Every row comes from one small tree of marks. The marks that hang from a mark follow it in brackets, in alphabetical order. Every link used is in the known rows. Which tree was each row made from?
Known rows
bibaf{fudu muku{nubur{gelaf}}}: [-10.8 -25.4 -16.3  26.8 -26.7  -2.4  -6.7 -16.6  -4.2  -2.9   4.3 -48.0
  18.0 -10.8 -25.4  25.8  22.2   8.1  17.8 -30.0 -25.4 -24.0  44.7  21.7
  10.8]
vivak{rume{gelaf{kotofo nubur{muku}}}}: [-29.7 -26.1  18.1  41.9 -34.5  -0.4  -0.6 -33.5  -4.5 -17.4  42.5   3.8
 -27.1  -7.7 -29.3  29.0  11.1   6.5   0.9 -48.3  -6.0  16.4  12.7  50.9
   1.5]
gelaf{kotofo lukir rume{vivak}}: [ 23.3 -50.2  26.9   7.2 -33.6 -13.2  -3.8 -36.3  -0.3  -6.2  36.0  14.4
 -15.6  11.1 -13.2  31.0  35.2  16.9  -8.0  -0.7  -7.2 -10.4  -4.5  20.3
  29.8]
lukir{gelaf{kotofo nubur rume{vivak}}}: [ 10.0 -52.3  14.0  16.0 -14.9 -17.6  -9.3 -28.9  -4.4 -13.0  42.7  12.3
 -23.4  -6.2 -22.8  32.1  31.7  30.2  -7.6 -24.4 -15.3  16.7 -32.3  32.2
  14.2]
rume{gelaf{lukir nubur} vivak}: [ 21.6 -33.3  38.6   8.3 -18.1  16.8   4.2   8.5 -15.9  -0.1  26.0 -11.3
 -15.0   2.4 -24.1  12.9  44.8  10.1  30.7  -4.7  -5.5 -24.7  -3.7  41.8
  18.0]
fudu{bibaf}: [ 16.3 -50.5  19.5  34.0  -4.9  -4.4   8.1 -17.3  -7.0  -3.1  14.8  -5.7
 -10.0   1.6  -9.7   8.2  27.3  11.5 -36.3  10.5 -44.0  -5.1   8.6  -0.1
  16.1]
gelaf{kotofo lukir rume}: [ 16.3 -45.9  32.6  12.5 -43.6 -25.4  -1.5 -50.5   1.8 -18.3  45.4  19.8
 -17.6  20.3   1.2  25.9  26.8  13.5 -16.5 -18.1 -13.6   0.4  10.3  18.0
  13.5]
fudu{bibaf{muku{nubur{gelaf{kotofo}}}}}: [-20.9 -59.6  13.0  39.0  -6.2 -18.3  -1.9 -31.2  -6.9 -25.2  16.5 -36.1
  12.5  -6.7 -34.6  42.2  34.8  19.4 -19.7 -34.4 -28.4  -5.6  30.7  11.0
   2.4]
gelaf{rume{vivak}}: [ 26.9 -39.6   4.9  17.4 -14.1  -0.3   0.5 -19.8   7.5  13.0  15.1   7.7
 -16.5   1.7  -8.8  15.0  26.9  27.6 -18.8  17.2 -28.3  -7.9  -4.8   7.6
  37.9]
rume{gelaf{kotofo nubur}}: [-14.4 -28.8  42.2  21.7 -21.4 -13.8  -2.9 -17.7 -20.7 -12.0  30.6  -8.1
 -31.0  -2.8 -21.2  26.2  29.9   8.3  -0.8 -31.6 -10.2   6.2   4.1  40.2
 -11.0]
kunurur{vivak{rume{gelaf}}}: [  4.8 -18.9  31.7  38.0 -13.3  13.5  32.8 -23.0  -3.3  14.9   5.7  -6.8
 -17.3 -13.6 -23.3   2.1  17.8  11.5 -26.5   1.1 -40.6  -8.7  18.4  37.5
  22.1]
bibaf{fudu muku{nubur{gelaf{rume}}}}: [  4.3 -29.5 -23.2  29.0 -29.5  -7.2  -3.5 -32.3  18.9  -6.1  13.8 -31.2
  17.7   1.3 -20.0  26.7  24.5  18.2  10.6 -32.5 -24.7 -12.9  37.5  18.9
  20.9]
vivak{rume{gelaf{kotofo}}}: [-10.5 -21.9  37.6  28.3 -35.7  -4.4  16.4 -37.7 -11.3  -2.3  32.2  -0.1
 -26.2   3.3 -15.9  25.4  19.5  -1.9 -20.6 -21.7 -16.7  -2.8  17.0  31.1
  15.0]
rume{gelaf{kotofo lukir nubur{muku}} vivak}: [-10.4 -45.7  24.2  16.8 -28.8   5.6 -13.2  -7.5 -13.4 -12.2  43.5  -8.0
 -21.5 -11.0 -33.1  34.5  37.9   8.5  32.1 -30.0   2.9 -12.6  -2.4  56.9
   7.4]
muku{nubur{gelaf}}: [  6.0 -36.5  16.2  22.8 -13.8  -9.2   2.8 -15.8  -9.4   0.8   5.8 -28.5
  -4.9  -7.2  -3.2  25.6  26.1  24.8  -5.2 -17.0 -37.9  -6.7  28.6   9.6
   3.2]
rume{gelaf{lukir} vivak}: [ 26.0 -33.2  34.3   3.7 -24.3  18.1   8.3   2.5 -13.0  11.2  22.7 -12.3
 -14.5   2.2 -14.6  13.6  43.2   6.0  19.7   7.9 -20.1 -39.2   4.8  30.6
  30.8]
lukir{gelaf{kotofo nubur rume}}: [  3.0 -47.3  19.0  21.8 -26.4 -28.9  -6.9 -42.4  -2.4 -24.9  51.8  20.0
 -23.7   4.6  -9.4  27.2  24.5  28.0 -15.8 -43.3 -21.5  29.0 -18.6  27.5
  -1.5]
bibaf{fudu muku{nubur}}: [-15.8 -21.8 -10.6  27.5 -27.2   0.3  -8.8 -22.8  -9.6  -3.6   6.2 -34.7
  21.4   0.1 -28.9  16.2  28.2  -3.2  16.5 -13.4 -23.5 -24.4  43.3  15.5
   6.6]
fudu{bibaf{muku{nubur{gelaf{rume}}}}}: [ 11.3 -55.6  -6.3  41.0  -3.8  -9.2   6.8 -31.1  21.1 -20.2  15.8 -19.8
  19.4   7.8 -21.5  26.9  34.9  33.0 -19.6 -27.8 -40.7  -5.3  26.4   1.5
  22.3]
nubur{gelaf muku}: [  0.3 -39.2 -11.5  27.7 -26.9  -2.2  -5.5 -14.2   1.3   4.5  21.0 -16.7
 -22.0 -23.5  -5.2  24.8   6.3  28.4  -7.9 -28.9 -37.8  -0.8  22.7  21.4
  17.6]
nubur{gelaf{rume} muku{bibaf{fudu}}}: [ 15.4 -40.8 -48.2  39.8 -29.2   2.3   0.3 -32.8  25.7   1.2  23.5 -19.9
 -12.8  -5.7 -10.8  34.6   9.0   3.6  -5.6 -35.8 -51.8  11.5  16.9  30.2
  29.0]
bibaf{fudu muku{nubur{gelaf{kotofo rume}}}}: [-13.3 -35.4 -11.7  27.4 -36.0 -24.7 -11.3 -47.1  10.3 -15.3  21.7 -29.6
  10.1  -1.0 -27.8  42.9  25.6  14.0   2.8 -44.4 -14.7  -4.9  33.1  25.9
  10.1]
kunurur{vivak{rume{gelaf{lukir nubur}}}}: [ 12.0 -25.3  48.7  35.6 -20.3  15.8  31.4 -21.0  -3.5  -7.0  20.6  -1.1
 -11.1   0.0 -29.0   2.2  23.3   9.6   4.7 -18.3 -18.0  -6.5  15.1  54.7
  12.4]
rume{gelaf{kotofo lukir nubur}}: [ -2.2 -35.5  55.1  13.6 -34.3  -9.6  -0.4 -21.2 -20.7 -22.0  43.8  -2.8
 -23.3   9.8 -17.7  25.2  36.3   1.8  16.7 -34.8  -0.4  -5.9   7.1  46.9
  -9.3]
fudu{bibaf{muku{nubur{gelaf{kotofo rume}}}}}: [ -6.0 -61.6   4.6  41.6 -10.2 -26.2  -0.2 -44.4  14.2 -28.3  25.2 -17.0
  12.3   5.6 -27.6  44.2  36.0  30.0 -27.5 -38.1 -28.2   4.7  22.4   7.9
  12.4]
muku{bibaf{fudu} nubur{gelaf{kotofo}}}: [ -9.9 -40.5  -1.4  32.7 -17.6 -16.1   0.5 -31.7 -15.1  -7.8  10.2 -47.3
  -2.3  -5.0 -21.6  51.3  27.9 -14.6  -2.5 -34.1 -40.0   3.5  26.8  28.7
  -2.6]

Write each row's tree
[  4.6 -55.0 -14.8  24.2 -25.2 -14.2 -13.9 -29.7  14.0   4.8  29.1  -2.6
 -25.8 -22.5 -18.5  47.2  17.7  38.3 -16.3 -24.2 -19.7   7.2  -2.8  28.4
  31.8]
nubur{gelaf{kotofo rume{vivak}} muku}
[  8.3 -28.2  25.6  18.6  -5.5  13.3   2.0  10.0 -14.7  10.6  14.0 -15.6
 -21.2 -11.0 -26.8  15.9  37.4  16.3  14.0  -0.6 -13.4 -13.5  -6.0  35.1
  15.9]
rume{gelaf{nubur} vivak}
[ 20.4 -52.2 -37.8  33.9  -6.7   7.9   4.5 -18.6  21.0   9.4  17.9 -13.4
 -18.8 -13.0 -17.0  42.6  18.8  27.9 -11.1 -18.9 -49.7   7.6  -0.1  24.9
  46.7]
nubur{gelaf{rume{vivak}} muku{bibaf}}
[ 30.4 -56.4  22.3   7.2 -32.0 -14.1  -0.5 -31.5   6.4  -1.9  34.7   0.3
 -19.1   0.6 -12.0  41.1  29.9  28.0  -7.3 -15.3  -9.3  -8.8  -2.5  28.1
  34.8]
nubur{gelaf{kotofo lukir rume{vivak}}}
[-11.7 -25.3 -20.7  42.2 -22.1  16.8  -2.3  -8.6  -0.7  -5.4  24.1 -29.9
 -15.2  -5.3 -28.3  25.0  24.4 -18.9  26.5 -38.1 -35.9   4.6  13.9  52.2
   3.9]
rume{gelaf{nubur{muku{bibaf{fudu}}}}}
[ 34.8 -46.0  21.8  13.4 -21.1   0.4  -1.6 -17.3   5.7  -7.8  30.0  13.3
  -8.5  13.9 -14.9  15.6  34.3  26.8  11.2  -0.7  -5.9  -4.4  -9.2  26.1
  27.3]
gelaf{lukir nubur rume{vivak}}
[ -1.7 -29.5  -7.6  35.8 -12.2   2.3   3.5 -22.6 -12.6  -1.4   3.8 -34.8
   6.3   8.2 -16.6  25.5  33.0 -19.2   4.3  -5.8 -50.2  -5.1  28.1  14.5
   3.1]
muku{bibaf{fudu} nubur}
[ -5.7 -32.8 -35.6  38.8 -25.4   8.7  -6.1 -22.1  -0.7   4.1  16.8 -24.3
 -10.9  -7.2 -17.1  24.3  12.8 -17.3   1.6 -16.2 -50.0   1.9  22.7  26.9
  16.6]
nubur{muku{bibaf{fudu}}}
[ 17.5 -61.5 -11.0  36.4   7.9   2.2   4.1 -17.6  20.4  -6.2   8.1 -25.7
  22.0  -2.7 -34.2  32.0  43.9  38.2 -12.5  -8.1 -33.5 -15.4  11.9   3.9
  37.8]
fudu{bibaf{muku{nubur{gelaf{rume{vivak}}}}}}
[  9.0 -55.0   4.2  18.4 -49.3 -19.9  -8.0 -47.1  16.0 -19.2  49.7   6.8
 -21.1   0.5  -1.4  39.3  15.0  28.0  -7.3 -46.5 -16.5   6.3  14.4  32.2
  19.3]
nubur{gelaf{kotofo lukir rume} muku}
[-23.1 -39.6  12.4  26.6 -16.9   0.8 -16.6  -4.4 -13.7  -1.9  30.2 -13.8
 -29.2 -23.4 -36.9  36.0  30.5  14.9  16.4 -27.4  -6.5  -1.2  -5.9  50.7
   6.0]
rume{gelaf{kotofo nubur{muku}} vivak}
[ 14.4 -53.2   8.9  12.7 -21.2 -17.6  -4.6 -34.6  -4.1  -0.2  41.3  10.7
 -22.0  -5.3 -13.4  30.7  32.3  27.2 -21.3 -10.7 -29.1   2.6 -23.7  19.7
  27.0]
lukir{gelaf{kotofo rume{vivak}}}
[ 21.8 -57.5  25.8  10.9 -24.1 -16.5  -3.2 -34.2   2.9  -8.6  28.0 -10.7
  -1.1   6.3 -14.0  46.7  42.6  28.4   4.8 -18.5 -11.4 -10.0   7.1  22.6
  20.0]
muku{nubur{gelaf{kotofo lukir rume{vivak}}}}
[-27.5 -38.6  10.7  23.7 -23.4 -21.6  -6.9 -30.9 -13.6 -16.7  15.4 -35.1
   2.9 -11.0 -26.0  45.0  25.7  23.0  -1.3 -42.7 -18.3  -7.7  38.0  20.5
   0.5]
bibaf{muku{nubur{gelaf{kotofo}}}}
[ -8.2 -34.4  35.6  18.7 -11.5  -2.3  -5.9  -5.0 -24.1   0.8  22.9 -15.6
 -28.6 -12.9 -33.7  32.0  37.5  10.9   7.1 -13.0  -4.5  -6.4  -9.7  42.8
   5.7]
rume{gelaf{kotofo nubur} vivak}
[ -1.1 -39.8  23.9  27.8 -24.2 -30.3  -8.0 -43.6  -0.2 -20.7  35.3  15.7
 -24.7   8.4 -11.0  28.5  20.2  23.7 -20.9 -26.5  -9.5  26.8  -2.5  23.6
  -1.0]
gelaf{kotofo nubur rume}
[  5.5 -40.5   3.6  32.8  -2.6  -4.0  12.5 -17.0  -9.3  -3.8   3.3 -36.9
  -4.9   0.5  -9.5  36.5  29.6  11.5  -7.4 -23.8 -55.9   2.0  27.5  12.5
   6.5]
muku{bibaf nubur{gelaf}}
[ 17.8 -50.3  31.0  14.2 -26.5 -14.1  -8.1 -32.0  -2.1 -17.9  39.2  14.2
 -16.0  10.6 -22.2  32.7  35.2  21.5   4.5 -13.8   4.5   3.7 -12.4  32.1
  16.7]
gelaf{kotofo lukir nubur rume{vivak}}
[ 26.1 -44.7   4.1  19.5  -5.3  -3.3   2.0 -15.2   8.5   9.4   7.3 -17.1
  -1.3  -4.4 -11.0  30.7  35.4  39.3  -5.5  -1.8 -31.8  -9.0   7.8  10.6
  28.2]
muku{nubur{gelaf{rume{vivak}}}}
[  7.2 -34.4 -12.0  34.5 -12.5   0.3   6.1 -17.5  -6.4   1.5   0.2 -48.7
   3.9  -2.1 -14.4  35.2  27.8  -8.6   5.1 -22.2 -52.0  -5.1  30.3  20.3
   7.2]
muku{bibaf{fudu} nubur{gelaf}}
[ 17.1 -50.3  10.0  16.0 -20.2 -16.9  -2.4 -29.4   5.6   8.9  22.1  -4.7
 -23.9 -11.6 -13.4  42.5  22.5  34.2 -24.8 -10.1 -18.4   2.5  -7.3  22.0
  32.4]
nubur{gelaf{kotofo rume{vivak}}}
[ 12.5 -46.2   1.5  18.2 -39.6   1.4  -2.4 -18.3   0.9  -5.0  31.5 -11.9
 -16.3  -9.3  -1.6  23.4  11.4  24.0   8.6 -32.6 -27.8 -12.8  26.3  28.8
  20.7]
nubur{gelaf{lukir} muku}
[-26.5 -38.6 -20.8  43.7 -25.8 -10.1 -16.0 -30.4  -9.3 -18.4  27.8 -21.6
 -18.0 -10.0 -33.7  42.1  14.7 -18.5   5.8 -42.2 -24.8  24.9  11.6  45.4
  -5.7]
gelaf{kotofo nubur{muku{bibaf{fudu}}}}
[-10.8 -52.0  -5.3  30.1 -30.8 -25.4 -17.4 -43.8   5.9 -29.1  59.1  20.1
 -24.1  -6.9 -12.9  32.1  17.2  31.4  -8.2 -57.8 -23.8  33.9 -13.8  35.9
  -2.6]
lukir{gelaf{kotofo nubur{muku} rume}}
[ 39.4 -44.6  17.8   7.4 -26.0   1.3   3.0 -22.4   7.5   3.5  27.0  11.3
  -9.4  14.0  -5.4  15.5  32.9  21.8   0.5  12.7 -19.5 -18.7  -1.2  12.8
  40.0]
gelaf{lukir rume{vivak}}
[  9.2 -39.5  43.9   3.6 -30.9   1.8   2.2 -11.8 -20.0   2.1  31.2 -11.0
 -20.6   1.2 -21.9  28.7  44.2   0.4  12.1  -2.4  -8.0 -30.5   0.7  38.3
  20.1]
rume{gelaf{kotofo lukir} vivak}
[ 21.0 -36.5 -20.3  34.4 -15.7  -5.0   9.1 -33.4  14.2  -2.9  10.9 -31.7
   5.8  10.6  -8.8  36.6  29.7   0.7  -2.0 -25.4 -51.7   4.7  22.2  18.2
  16.8]
muku{bibaf{fudu} nubur{gelaf{rume}}}
[  4.3 -40.4  48.6   8.2 -24.6   1.4  -3.3  -6.3 -22.6  -8.8  34.5  -9.2
 -21.7   0.2 -30.6  31.1  44.0   4.3  24.2 -16.8   6.0 -16.4  -6.9  49.9
   7.3]
rume{gelaf{kotofo lukir nubur} vivak}
[  4.0 -55.6   7.7  21.7 -31.2 -10.4 -18.1 -32.9   8.1 -20.1  47.2  15.6
 -16.1  -1.5 -24.8  36.0  27.8  25.1  12.0 -26.8   3.8   9.0  -8.6  40.4
  17.3]
gelaf{kotofo lukir nubur{muku} rume{vivak}}
[  4.9 -44.0  -8.9  35.4 -22.6 -21.2   1.7 -48.1   7.9 -11.2  18.3 -29.6
  -0.1   9.1 -14.7  52.5  30.5  -4.1  -8.5 -37.4 -40.7  13.6  18.9  25.3
   5.9]
muku{bibaf{fudu} nubur{gelaf{kotofo rume}}}
[ -4.2 -58.5  -9.8  25.7 -20.2 -14.9 -20.3 -29.7   4.0 -15.8  51.6  15.2
 -22.6 -17.0 -24.0  36.8  24.6  34.6   0.5 -37.8 -18.0  22.0 -27.9  38.2
  12.8]
lukir{gelaf{kotofo nubur{muku} rume{vivak}}}
[ 16.4 -60.8  -1.5  15.4 -37.4 -10.3 -11.7 -32.0  14.2  -6.3  41.7   1.1
 -19.2 -10.4 -14.7  43.7  22.7  32.0   1.3 -29.5 -11.5  -4.2   1.2  34.6
  34.6]
nubur{gelaf{kotofo lukir rume{vivak}} muku}
[-10.7 -31.9 -31.2  46.4 -20.5   6.4  -9.9 -17.5  -2.4  -8.2  20.6 -23.3
 -11.5  -8.0 -26.5  25.0  13.3 -12.6  13.4 -31.2 -35.8  14.9  14.5  38.7
   3.6]
gelaf{nubur{muku{bibaf{fudu}}}}
[  1.0 -49.4  39.4  13.6 -31.9 -21.8  -1.3 -32.4 -17.2 -18.6  28.0 -22.8
  -4.8   1.4  -7.4  39.7  34.0  14.5   5.4 -33.3 -17.6 -10.5  28.2  23.0
  -2.7]
muku{nubur{gelaf{kotofo lukir}}}
[ 10.7 -44.3  14.4  15.9 -20.8 -17.6  -7.3 -35.2   0.2   5.5  24.5   7.9
 -22.9  -1.9 -16.3  33.5  28.6  23.7 -25.2   6.6 -16.1   0.8  -8.5  14.7
  27.6]
gelaf{kotofo rume{vivak}}
[ 24.1 -50.4  27.6  11.7 -42.5 -24.1   3.0 -46.3   6.6 -14.4  43.8   6.1
 -19.9   8.9   0.5  34.8  21.2  26.1 -14.6 -34.3 -15.0   1.4  10.2  25.8
  19.6]
nubur{gelaf{kotofo lukir rume}}
